Each row was made from one walk, in order. Every step used is in the known rows, and no mark comes twice. Write each row's walk.
Known rows:
l d z s x q: [ 43   1 -26 -25  67  -4 -13 -20  17 -55  -3 -56  28  66 -41  57  -3 -14
 -57  34 -14 -14 -54  41 -11]
g s l: [ 37  -3  -7 -35  30  17  11 -25  -4 -39  29 -15  19  47 -39  48  -4  25
   2  11 -17   3 -21  62 -11]
g s w d z: [ 49  16   4  -3  47 -14  -5  -7  -4 -43  -1 -44  16  33 -37  51  -5  -3
 -25  13  23 -41 -39  24  19]
g s x q w d: [ 17  37  -2 -29  35 -20 -10 -28 -37 -37  -3 -45  20  32 -37  32  -9 -32
  19  43 -27 -14 -12  55   2]
d z s w: [ 55  10 -25   2  58  -7 -11  -9  19  -9  21 -43  32  43 -47  54 -11  -7
 -61   2  22 -32 -35  48  23]
x q: [ 14   6  -6 -17  28   7 -13 -42 -10 -19   4 -15   9  51  -6  44   5  -1
   5  33 -24   7 -23  32  25]
x s w d z: [ 27  12  -6  30  42  -4 -25 -18  11 -35 -21 -48   1  47 -38  32 -10  -1
 -48  10  28 -46 -32  17  38]
d z: [ 29  14  -2  29  50   7   6 -25  10 -43  16 -18  -7  57 -34  42   1   4
 -28  29  -4   3 -36  27  18]
z s l d: [ 40 -19 -29 -58  38  18  -6 -12  14 -50  23 -32  32  72 -45  39 -16  35
 -17  -6  -6  -6 -26  52 -17]
l s: [ 26   7 -14  13  39 -18   6 -29   9 -38  25 -11  13  11  -6  43 -19  33
 -20   7 -15   6  -6  22  10]
g s w d: [ 46  11  -3 -35  34 -16  -8 -18 -17 -36  14 -35  25  17 -18  39 -13   7
  -7   6  14 -32 -23  31  12]
s x d: [ 44   4 -21 -25  64 -17   7 -43   0 -56  19 -17  -4  30 -20  29 -20 -14
 -38  32  -6   1  -9  42  -3]
x q w: [  2  25 -12  -9  12   3  -8 -36 -28  -5  13 -22  18  48 -22  31  -8 -22
  27  31 -28   1  -3  48  40]
q w s l: [  4  11 -17 -34  15  19  -8 -17  -1 -27  18 -23  15  42 -58  34  -8  12
  32  20 -13   3   1  48  18]
x q z s l: [ 21 -12 -29 -27  51  13 -37 -36  18 -13  -3 -42  16  73 -62  64  -2   0
 -30  27  -9  16 -32  67  -3]
s l d: [ 31 -18 -15 -39  21  30  -1 -27   8 -67  18 -22   2  71 -34  27 -10  26
   1   3 -11  10 -15  34  -8]
x d z s: [ 45  -1 -22 -18  75 -18   4 -13  10 -31   8 -26  31  54 -39  64 -17  10
 -52  16  11 -31 -40  42  19]
q z s l d: [ 41 -22 -40 -37  51  18 -12 -21  23 -58  22 -44  20  70 -64  49 -24  22
 -41   3   5  16 -40  56 -23]
l d z: [ 37   0  -9   6  40  14   8 -18   9 -70  13 -26   4  63 -25  39  -9  14
 -27  19  -3  -2 -46  15  10]
z d: [ 40  -2  -9   3  24   7  12 -19  -9 -34   4   5  -4  45 -20  19 -19   8
 -16  12 -16  -6 -13  46  -2]
x q w d z: [ -7  32  11  22  29  -6 -25 -19 -19 -30 -27 -41  -1  75 -46  34   4 -23
  20  42 -10 -22 -17  23  44]
s x q w d z: [  4  39   4  23  46 -14 -25 -26 -10 -43 -26 -55 -13  65 -59  23   4 -45
  -6  56 -14 -13 -12  35  18]
q w s l d z: [ 15   0 -17 -29  19  26  -1  -3  14 -64   2 -42  19  68 -68  42 -10  12
  12  17  -3 -12 -25  29  16]
x d z: [ 36   1  -7   2  57  -7  10 -27   4 -48   2 -15   2  55 -28  50 -11   0
 -33  26   7 -17 -28  25  28]
q w d z s: [ 14  34  -7  15  52 -15 -13   5  -7 -27   6 -46  22  65 -68  34 -13  -1
  -7  19   6 -28 -27  41  22]
x s l d: [ 24 -21 -24 -27  16  30  -4 -29  11 -61   9 -27  14  67 -34  27 -19  33
 -18  -3 -10  -7 -27  41   2]
w d z s: [ 26  16  -1   7  69 -11 -17  -2  11 -43  -1 -39  12  66 -51  47   0  18
 -32  21   9 -24 -46  25   6]
g s x d: [ 58   5 -20 -47  64 -24  24 -35 -13 -58  27 -19  22  11 -18  49 -26  -8
 -37  27  -9  -8 -24  57 -11]

Which walk is each row?
[ 35 -14  -7  -7  33  30   2 -18  21 -75   2 -33  -4  92 -50  38  -2  20
 -21  12  -1  -1 -31  29  -2]  s l d z
[ 28 -18 -11 -37  34  31  -6  -9  31 -78  -7 -34  10  70 -51  55   2  36
 -12  21  -2  -7 -41  10   1]  w s l d z
[ 46  10 -13   8  76 -16  11 -33  14 -64   3 -29 -13  46 -40  39 -12 -21
 -61  39   3  -8 -24  35   2]  s x d z
[ 45 -17 -15 -61  23  23  15 -19  -6 -68  28 -24  31  55 -31  48 -14  34
   3  -1 -14  -2 -31  49 -18]  g s l d
[ 11  30 -21  10  32 -32  -6 -37  -6 -22   9 -37  18  12 -25  35 -20 -26
 -12  30 -34   3  16  49  15]  l s x q w
[ 29  14 -20 -27  55  -1  -3 -33  16 -57  23 -23  -1  11 -25  36  -5   4
 -25  43 -16  14 -31  28 -11]  w s x
[ 27 -16 -18   3  30  32  -2 -20  24 -69  -9 -38   6  86 -52  37 -12  27
 -38   4  -1 -18 -42  34   8]  x s l d z
[ 48 -13  -5 -28  35  25  17 -10   8 -74  11 -34  22  71 -50  58  -7  27
 -18   9  -6 -10 -47  42 -11]  g s l d z
[ 46   6 -17  21  77 -40  15 -29  26 -66  -3 -29   1  18 -30  53 -24  -1
 -75  26   1 -16  -8  25   3]  l s x d z
[ 31   9  -8   1  37 -33 -20 -20   9 -38   0 -36  10   7 -10  33 -20  20
 -24  -5  17 -27   8   4  21]  l s w d
[ 40   0 -23  14  47  -4 -15 -43   4 -42 -24 -24 -23  44 -42  31 -18 -41
 -55  50 -22  18 -22  59 -20]  s x q z d
[ 31  -7 -23 -33  47  13 -10 -19  14 -23  27 -26  22  65 -54  41  -6  24
 -18   3  -8   1 -17  65 -11]  z s l
[ 62  -4 -33 -25  49   0  -5  -3  18 -35  20 -52  42  51 -38  53 -20   2
 -58  -6  24 -38 -46  34  16]  l d z s w
[ 38  13 -16  10  65  -2  -1 -11  15 -27  22 -29  22  56 -47  55  -5  13
 -47  16   0 -10 -48  44   9]  d z s
[ 52   7 -33 -32  46  -7 -11 -18   5   0  37 -32  39  25 -28  43 -19   0
 -40  -6  15 -23 -22  54  16]  z s w
[ 41   0 -39 -22  51  -9 -39 -36   9   8   8 -51  34  33 -36  64 -16 -27
 -55  18  13  -8 -33  55  23]  x q z s w
[ 35  14   3  18  47  -6 -21 -15   8 -41 -10 -44  -9  51 -39  32  -1 -10
 -30  18  27 -29 -22  10  27]  s w d z
[ 53   5 -43  -8  61 -10 -20 -26  16  -8  35 -44  27  22 -46  50 -27 -14
 -65   6  24   0 -33  58   9]  q z s w
[ 48  20 -22  12  84 -10   0 -16  25 -40  24 -41  11  49 -58  45  -7 -10
 -73  32  -3   0 -44  55 -17]  d z s x
[  2  30  -3   1  45 -16 -30  -4 -14 -12 -22 -52  28  75 -59  48  -1 -15
   4  32  -5 -34 -29  40  36]  x q w d z s
[ 19  17  13  27  51  -2 -12 -17   4 -60  -9 -30 -19  67 -40  33   5  12
 -13  31   5 -10 -33   8  15]  w d z
[  1  37  -4  -5  33 -14 -26 -36 -24 -37 -11 -45  -6  49 -40  13  -5 -38
  17  48 -22  -2   3  41  12]  s x q w d
[ 34  -5 -25 -16  48  -5 -23 -36  13 -47 -34 -27 -10  25 -40  47 -14 -24
 -45  59 -22  11 -35  43 -16]  w s x q z d
[  5  35   7  35  36  -5  -6 -10 -13 -43  -1 -37  -9  64 -57  20  -7 -11
  10  29   3 -14 -16  25  31]  q w d z
[ 46  -2 -23 -14  56   4   4  -6  14 -54  21 -38  34  65 -38  54 -15  21
 -46   7   1 -16 -59  32   3]  l d z s
[ 39  -3 -25  28  51 -30 -11 -38  16 -46 -29 -28 -10  17 -33  44 -29 -22
 -69  35 -24  12  -9  48 -19]  l s x q z d
[ 42   7 -29 -12  62 -18 -37 -20  10 -25  10 -54  15  32 -51  41 -23  -6
 -50   9  34 -13 -31  39   7]  q z s w d
[ 35  11  -2  33  49 -33 -19 -12  22 -45 -15 -46   4  24 -30  45 -12  12
 -46   3  25 -36  -7  -1  27]  l s w d z
[ 26  42 -13  20  72 -24 -12  -3   2 -43   8 -59   8  56 -80  24 -13 -25
 -33  33   3 -18 -23  53  -3]  q w d z s x
[ 51  19 -15 -19  54  -7  19 -32  -7 -50  41 -23  14  11 -24  40 -14  -3
 -30  30 -21  11 -33  60 -22]  g s x
[ 18  -8 -10 -45  31  25 -14 -25  18 -45  11 -16   5  45 -41  46   3  34
   7  23 -11   8 -19  30   1]  w s l
[ 25   7 -14   1  29  -5 -26 -27  -4 -29  -5 -38   9  31 -20  20 -19   6
 -25   2  19 -36 -19  24  32]  x s w d
[ 40  14 -21 -12  60  -9  -8 -50  -2 -42  11 -39   8  20 -32  60  -9 -30
 -44  53 -22  26 -46  61 -15]  g s x q z
[ 33  12 -26 -32  61 -10 -21 -35   4 -18  12 -39  24  42 -30  48  -1 -17
 -39  36 -24   1 -29  60  -9]  z s x q
